Each row was made from one walk, in order. Every step used is in the known rows, and no mark comes twice. Write each row's walk.
In the rows, 128 means zero.
Known rows:
pafol > zosesez > deneti: [135 149 114 103 149 134 132 131 117 146 127 120 129 140 120  96 124 116
 125 139 109 129  90 150 132 134  60 170 132 115 109  82  92 131 141 137
 122 129 145 133  99 143 124 122 122]
pafol > zosesez > sanilap > gumot > rodu > nitor > deneti: [148 169 115  89 122 125 137 139 158 154 120 135 130 152 106  76 142 130
 180 154 135 153 103 152 131 154  73 202 134 123 109   4  93 141 142 147
  99 125 146 132 109 148 131 102 116]
bibob > dogav: [129 154 119 105 121 138 125 140 113 138 125 131 129 134 116 101 131 131
  93 146 136  95 106 147 134 134  78 157 120 127 110 110 117 121 140 132
 110 135 133 140  95 146 130 130 120]
rodu > nitor > deneti: [129 156 127  94 113 128 134 156 117 156 120 128 121 138 108  89 139 138
 169 145 133 149 116 133 132 153  57 160 149 127 102  58 121 107 140 120
 102 128 139 141 101 141 141 101 118]
gumot > rodu > toba: [129 164 130 105 156 157 141 155 139 147 114 118 133 137 112  85 133 126
 154 138 137 128 102 136 130 138 102 180 150 124 116  70 118 116 145 130
 124 138 161 139  99 155 176 119 110]
pafol > zosesez > deneti > zale: [144 146 120  94 173 153 142 127 113 140 119 123 127 140 126  92 130 116
 123 137 110 109  94 162 136 133  37 163 119 116 108 106  89 124 140 129
 120 111 137 134  99 142 141 125 121]
fose > kugip > deneti > zale: [134 136 123 109 164 158 146 139 116 140 101 110 122 136 136 101 141 142
 113 129 151  99 114 178 137 143  59 150 147 124 114  97 105 111 141 108
 132 121 129 137 102 154 154 129 124]
rodu > toba: [132 154 127 107 144 154 141 158 125 150 118 122 132 134 110  94 131 119
 135 132 141 122 100 140 134 144 106 161 156 124 112  83 114 102 145 121
 117 137 155 136 103 151 170 121 119]
lile > zale: [135 155 127 108 119 128 126 141 115 144 119 122 126 145 114  98 140 125
 139 145 132 121 104 131 133 155  96 157 139 121 105  96 115 113 138 109
 116 120 139 138 101 155 134 121 120]
kugip > dogav: [138 139 117 119 121 133 127 146 127 149 118 122 132 139 103  98 120 126
 124 134 133 105  97 141 135 140  98 153 145 130 121 108 107 107 137 118
 121 129 142 138  99 150 137 116 119]
gumot > pafol > zosesez: [142 155 124 129 129 164 139 134 110 143 114 118 138 133 100 102 120 126
  88 142 107 136  97 148 131 118  97 177 123 126 116 107 103 107 146 122
 108 131 144 120  93 142 140 121 119]
toba > rodu: [133 163 114 114 145 131 127 149 138 143 117 126 125 139 102  86 143 131
 112 131 128 135 105 149 129 135  87 157 123 127 112 103 121 112 144 134
 114 134 141 137 104 157 149 125 119]
zale > deneti > zosesez > pafol: [120 148 132 105 150 172 123 137 111 141 136 105 115 147 115  90 157 116
 130 133 107  95 107 126 127 145  58 149 147 130  94 163  98  90 148 126
 105 132 129 135 102 131 122 128 120]
nitor > pafol: [128 155 126 105 108 152 134 148 125 141 122 120 128 129 110 110 129 132
 152 140 138 132 100 116 130 146  87 164 141 126  99  94 122 105 138 122
 113 134 136 134 101 136 146 119 120]
zisod > pafol > zosesez > deneti: [140 149 119 115 174 132 120 136 127 155 127 124 126 139 118  98 130 124
 100 137 110 127  97 149 127 124  55 170 130 118 113  71  88 112 135 135
 112 119 138 134 103 137 118 118 126]
sezog > lile > zale > deneti: [135 150 122 110 136 133 123 143 136 138 136 127 124 151 121  92 150 125
 129 141 107 131  92 128 136 176  80 140 136 119 101  93  86 106 133 106
 108 121 130 161 101 144 116 120 114]
deneti > zosesez > sanilap > gumot > pafol: [143 169 112 120 120 164 129 141 128 136 131 124 132 144 100 103 160 124
 117 133 123 113 100 137 130 137  98 173 153 127 108  85  81  89 154 147
  97 136 131 111  97 143 161 125 121]
zale > deneti > zosesez: [123 155 128 109 143 171 130 128 110 132 145 117 124 144 111  91 142 115
 130 138 109 104 102 128 131 147  88 138 152 127 102 147  96  85 145 136
 102 139 131 137  96 136 139 121 118]
sezog > fose: [130 162 116 113 138 136 130 152 114 137 124 137 124 143 108  94 126 126
 114 133 128 136  93 139 127 136  69 161 135 124 108  97 115  97 148 131
 116 146 144 144  96 145 136 120 120]
kugip > deneti > zale > lile: [134 137 109 102 149 179 148 137 121 139 125 115 123 147 123  93 143 142
 127 138 132  87 109 173 142 158  95 150 138 124 115 107 108 102 141 103
 127 118 123 141 103 150 164 127 122]
dogav > bibob: [123 156 115 126 106 153 129 145 111 151 121 125 126 143 115  98 145 128
 121 133 139 124  99 123 133 131 109 162 136 120 107 116 114 118 145 108
 114 129 134 135 100 142 156 120 129]
zosesez > pafol: [120 150 130 107 133 148 122 158 122 153 113 114 119 140 112  98 150 127
 131 130 132 108 108 132 127 137  61 168 139 130 103 120 109 104 147 121
 120 133 139 131 103 140 133 125 126]
gumot > pafol: [135 159 123 127 120 159 132 151 110 144 118 120 136 131 104 107 137 136
 116 134 119 126 106 142 130 126  85 168 140 128 115 109 112  91 146 123
 110 134 138 129  89 144 154 119 117]
fose > zale: [116 154 130 108 139 166 143 150 129 143 113 109 123 141 110  91 132 130
 136 127 146 105  98 141 132 120  77 154 136 123 108  89 119 104 145 118
 114 127 141 127 103 147 135 110 120]
lile > zale > deneti: [134 150 125 103 129 138 127 132 119 141 136 123 131 154 117  94 143 119
 158 146 119 111 102 139 133 172  88 151 139 121 101 106 103 108 137 111
 109 121 133 153 101 145 119 120 116]
zosesez > deneti > zale: [135 151 116  91 162 153 136 143 127 142 121 129 125 139 132  96 149 124
 149 128 122 104 102 156 136 138  36 155 139 117 105 115  95 116 141 129
 120 118 128 140  95 143 159 126 118]
sanilap > zosesez: [123 161 122  95 109 152 138 151 118 137 113 124 131 136 105  96 123 133
 132 136 140 122  91 169 136 142  73 153 157 125 107  78 108  99 141 129
 116 131 136 124  96 142 140 121 113]
toba > rodu > bibob: [137 162 115 128 156 124 117 156 133 150 108 120 122 135 105  81 144 128
 131 124 132 126 112 148 132 125  75 144 141 132 108  97 120 121 146 131
 113 136 140 147 104 170 163 122 120]
sezog > lile: [131 157 120 115 132 137 128 159 143 140 123 132 123 136 113  95 138 132
  98 132 122 135  90 121 136 141  89 147 144 127 109 101  95 103 139 129
 117 135 137 143  97 143 146 120 120]
nitor > deneti > zosesez > pafol: [127 152 137 103 123 157 119 150  75 147 121 112 110 135 116  92 160 129
 128 137 116 124 106 103 125 153  36 150 134 129  94 109 109 100 144 128
  98 131 137 130 102 142 117 117 122]
toba > rodu > nitor > pafol > zosesez > deneti > zale: [144 147 111  85 189 143 140 133 149 148 111 115 111 137 116  81 144 129
 161 137 110 142 108 147 134 134   8 175 111 119  94  72 108 135 138 111
 112 106 133 132 108 138 151 121 115]
fose > sezog > lile > zale > deneti > zosesez > pafol: [123 144 142 121 163 164 106 152 111 139 130 100  95 150 123  83 175 117
  96 134 102 123  95  97 129 175  53 135 146 130  93 124  74 106 135 118
  94 124 128 139 108 138 108 126 107]
sezog > dogav > bibob: [125 157 116 135 111 140 132 140 116 148 124 131 120 141 111 100 143 128
 100 137 137 104 102 138 136 141  81 163 122 123  94 104 104 128 147 101
 109 135 135 141  91 139 155 123 132]
nitor > pafol > zosesez > sanilap: [144 149 113  99 117 151 135 137 165 146 126 122 121 134 110 105 123 121
 120 147 133 117  83 123 132 136 102 173 114 121 102  70 103 126 143 139
 120 135 135 126 112 129 133 118 129]
zale > deneti > zosesez > sanilap > gumot: [139 163 113 101 128 157 133 130 149 135 151 126 129 157 110  90 158 110
 153 137 128  94  97 146 134 164 104 154 154 126 100  98  72  87 151 152
  96 138 127 134 104 135 140 124 121]
lile > zale > deneti > zosesez > pafol: [123 145 137 101 145 162 113 130  99 141 133 103 110 155 120  90 168 114
 147 143 102  92 108 122 127 166  60 150 137 123  91 145  97 101 142 106
 105 116 129 137 105 143 109 128 119]
nitor > pafol > zosesez > sanilap > gumot > rodu: [149 167 114 101 118 147 138 133 169 141 119 124 134 146 109  96 133 129
 160 151 142 132  85 131 131 144 100 204 122 122 106  36  95 139 144 144
 111 131 145 123 110 142 136 121 118]
toba > rodu > nitor > deneti: [135 161 119  98 138 119 129 156 124 156 116 129 117 140 100  76 149 143
 153 140 123 166 120 140 129 153  48 161 126 129 103  52 126 121 138 123
  98 126 140 144 107 153 144 105 115]
zisod > rodu > nitor: [117 160 116 110 139 126 130 149 191 147 117 122 121 142 109  86 146 130
 148 132 137 134 114 138 134 115 103 169 142 135 106  99 137  98 143 121
 123 127 143 134 107 141 159 109 115]
zale > lile: [120 155 110  98 111 163 131 153 137 144 134 123 127 143 108  93 130 135
 131 137 120 106 102 139 138 139 110 159 148 130 111  94 111 108 144 122
 121 139 131 130 102 147 153 124 122]
zisod > rafig: [125 152 129 125 117 142 132 146 114 146 121 125 136 138 114  97 147 118
 133 144 138 110  93 124 131 121  94 157 149 132 115  85 128  99 136 120
 113 132 125 135 101 140 139 112 124]
fose > kugip > deneti: [128 140 123 118 142 141 135 143 121 145 110 109 124 136 129 103 137 145
 108 133 148 116 111 170 133 147  78 154 157 124 116  71 110 117 142 118
 133 135 140 136 100 155 138 124 124]
nitor > pafol > zosesez > sanilap > gumot > rodu > bibob: [150 168 116 112 124 137 129 137 165 148 111 119 130 142 111  91 135 123
 174 144 147 127  93 130 132 136  86 195 143 125 103  32  97 144 146 140
 108 133 145 133 110 156 150 119 120]

Which walk is each row?
[126 146 105  77 151 172 136 148 142 141 132 122 124 145 128  88 148 132
 154 127 107  89 103 160 142 144  47 159 143 120 105  96  94 120 142 118
 125 121 122 138  99 143 166 131 119]
zosesez > deneti > zale > lile
[129 173 118  89 124 156 132 145 172 139 128 117 117 147 107  88 159 131
 199 146 145 128 110 114 130 144  83 192 171 127  94  48 102 112 146 138
 104 130 135 114 107 139 167 112 114]
deneti > zosesez > sanilap > gumot > rodu > nitor > pafol
[148 163 120 132 115 148 142 129  94 142 116 124 152 141  93 103 125 126
 113 143 120 147  96 153 131 130  94 193 128 128 116  85  89  99 147 124
  94 127 148 117  96 145 132 125 119]
sanilap > gumot > pafol > zosesez
[148 147 119 108 174 173 144 128  99 141 114 116 133 134 121 101 138 124
 115 133  94 117  96 165 134 124  30 177 119 117 112 104  89 119 144 122
 114 111 133 126  90 138 149 126 117]
gumot > pafol > zosesez > deneti > zale
[131 154 119  76 151 161 144 145 111 138 112 124 128 137 128  92 139 129
 156 126 126 109  92 184 139 147  11 150 153 115 103  79  93 110 141 127
 120 113 126 129  93 138 151 127 109]
sanilap > zosesez > deneti > zale
[127 174 115  89 136 149 131 144 180 141 129 124 120 154 105  77 160 126
 175 142 139 114 114 137 131 134  84 188 177 126 105  62  93 110 149 151
 109 133 135 115 104 149 168 111 115]
deneti > zosesez > sanilap > gumot > rodu > nitor
[143 165 112 115 130 174 134 132 131 135 145 121 135 152 103 100 163 118
 135 138 111 105 101 149 131 150  91 167 153 127 106 100  68  83 154 146
  89 136 124 129  95 134 149 124 118]
zale > deneti > zosesez > sanilap > gumot > pafol
[140 151 118  92 138 157 122 127 147 138 147 121 113 157 122  89 161 110
 133 146 112  83  97 132 132 167 103 140 142 117  96 103  91 108 142 132
 109 125 121 139 106 142 130 120 120]
lile > zale > deneti > zosesez > sanilap
[147 168 107 119 111 152 134 152 143 148 123 130 141 145 101 106 156 132
 135 133 134 121 100 163 130 141  91 184 144 128 115  56  83 101 152 139
 103 136 133 126  96 144 157 125 122]
zosesez > sanilap > gumot > pafol
[132 171 113  91 114 138 137 155 190 151 119 125 128 148 108  92 153 138
 217 145 155 133 111 134 131 144  79 204 158 126 101  19 103 124 145 132
 113 129 139 127 106 140 159 112 115]
zosesez > sanilap > gumot > rodu > nitor > pafol
[150 152 117 113 159 142 123 144 173 158 127 132 119 143 108  97 127 122
  80 141 129 101  92 144 128 117 107 166 122 125 116  71  91  99 139 144
 116 128 130 125 112 134 130 116 134]
zisod > pafol > zosesez > sanilap
[150 161 108 108 123 133 138 134 160 143 125 133 136 152 102  95 134 114
 124 141 142 120  89 155 134 141 110 180 126 124 111  60  83 119 148 150
 108 132 144 122 109 141 129 125 129]
pafol > zosesez > sanilap > gumot
[137 159 116  83 139 151 138 144 201 150 119 115 115 139 110  88 130 131
 166 153 133 130 101 121 131 125  87 196 135 122 103  42 117 139 142 136
 124 130 137 124 110 135 149 106 118]
gumot > rodu > nitor > pafol > zosesez > sanilap
[147 161 110 123 131 139 138 126  93 145 123 119 149 143 108 104 138 120
 137 139 105 152  96 169 132 134  48 196 133 118 113  63  77 122 147 129
  97 123 146 124  92 144 129 129 116]
sanilap > gumot > pafol > zosesez > deneti
[139 166 117  88 110 135 130 146 136 149 133 133 117 148 104  83 160 127
 169 145 137 134 109 131 131 160  69 164 162 124  95  27  95  99 145 145
  89 130 132 125 108 140 148 104 121]
rodu > nitor > deneti > zosesez > sanilap > gumot
[120 159 111  88 129 142 135 151 118 142 122 123 131 140 122  96 134 130
 152 130 125 131  87 179 133 149  23 159 165 116 105  56  96 118 140 136
 121 127 132 130  93 140 135 122 109]
sanilap > zosesez > deneti
[133 152 106  92 166 124 128 140 152 150 119 112 115 139 109  86 136 129
 153 141 108 164 105 137 130 137  35 183 120 119  95  50 114 142 137 117
 114 122 142 133 110 139 132 117 115]
toba > rodu > nitor > pafol > zosesez > deneti
[146 151 111 103 132 140 135 137 171 148 125 129 122 146 109  94 125 114
 101 142 129 105  87 148 134 132 112 167 119 122 112  81  94 118 145 150
 123 137 138 126 109 139 136 117 129]
pafol > zosesez > sanilap
[125 156 128  96 158 138 114 157 104 156 114 110 100 139 105  71 170 138
 143 135 108 147 123 114 124 146  22 158 128 130  91  91 124 109 143 121
  93 125 138 130 109 150 129 113 118]
toba > rodu > nitor > deneti > zosesez > pafol
[141 168 110  93 140 129 143 140 191 149 118 128 131 155 104  77 137 122
 167 150 141 128 105 157 133 129  98 204 147 125 111  43  91 132 147 144
 115 125 148 122 108 147 147 111 118]
pafol > zosesez > sanilap > gumot > rodu > nitor
[130 172 114  87 147 156 135 133 181 138 141 123 125 164 111  74 165 120
 196 144 128 104 113 148 132 152  81 181 174 126 102  76  81 102 149 148
 101 132 130 131 103 142 153 112 113]
zale > deneti > zosesez > sanilap > gumot > rodu > nitor
[146 164 102  98 135 120 137 140 189 152 118 125 121 150  93  85 143 128
 157 147 141 149 103 140 131 147  89 194 117 127  98  19 100 129 145 134
 100 127 143 122 118 140 139 118 123]
toba > rodu > nitor > pafol > zosesez > sanilap > gumot
[144 152 104 103 146 176 145 128 105 140 127 114 142 148 111  94 143 130
 133 134  94 119  98 174 141 141  51 192 128 121 111  67  73 118 147 114
 103 113 131 121  94 142 148 137 115]
sanilap > gumot > pafol > zosesez > deneti > zale > lile
[143 145 122  91 157 163 144 130 112 140 119 118 124 131 128 102 130 123
 146 141 116 124  91 135 135 137  36 171 113 115  99  91  98 131 137 118
 117 113 134 131 102 132 140 126 121]
nitor > pafol > zosesez > deneti > zale
[131 167 127 101 121 144 143 134 142 142 112 118 136 145 101  90 126 132
 194 155 139 160 109 127 132 136  76 211 146 126 103  52 109 127 139 115
  99 123 154 118 106 142 135 112 113]
sanilap > gumot > rodu > nitor > pafol > zosesez
[145 172 107  94 137 120 126 146 144 148 127 131 112 152  96  69 171 131
 156 139 130 148 113 137 130 163  65 164 141 127  99  25 100 114 146 149
  85 128 135 128 113 150 144 109 117]
toba > rodu > nitor > deneti > zosesez > sanilap > gumot
[141 173 114  88 113 124 135 154 163 155 121 136 129 151 110  79 161 140
 207 146 145 141 113 149 131 160  66 195 153 125 106   6  99 128 144 143
 101 128 139 141 106 150 152 102 114]
zosesez > sanilap > gumot > rodu > nitor > deneti
[123 169 139  92 124 148 125 148 100 150 115 112 118 146 110  75 174 138
 196 144 123 147 123 114 125 151  25 191 158 130  95  67 107 113 145 122
  88 124 146 125 104 149 130 111 112]
sanilap > gumot > rodu > nitor > deneti > zosesez > pafol
[139 166 111 103 116 148 129 139 147 137 134 130 125 149 105  94 151 116
 132 137 139 106  95 137 133 143 105 160 158 126 105  83  83  93 149 155
 104 135 133 118 106 142 149 125 125]
deneti > zosesez > sanilap > gumot
[120 150 139  90 133 153 120 154  99 156 116 109 104 137 111  86 162 132
 157 138 115 135 120 112 125 145  24 158 154 130  89  89 117  97 142 118
  97 125 135 128 101 138 129 107 122]
rodu > nitor > deneti > zosesez > pafol
[139 162 105 101 120 124 137 134 218 148 121 124 125 151 100  89 143 123
 166 145 147 144  97 130 135 131 108 198 121 132  98  33 113 119 144 127
 113 125 145 124 122 130 143 112 118]
zisod > rodu > nitor > pafol > zosesez > sanilap > gumot
[125 152 108  97 146 126 131 132 182 148 123 113 119 138 120  91 140 126
 168 139 114 161  99 123 133 119  59 184 124 124  97  63 127 131 137 115
 123 121 145 133 111 128 137 111 111]
zisod > rodu > nitor > pafol > zosesez > deneti
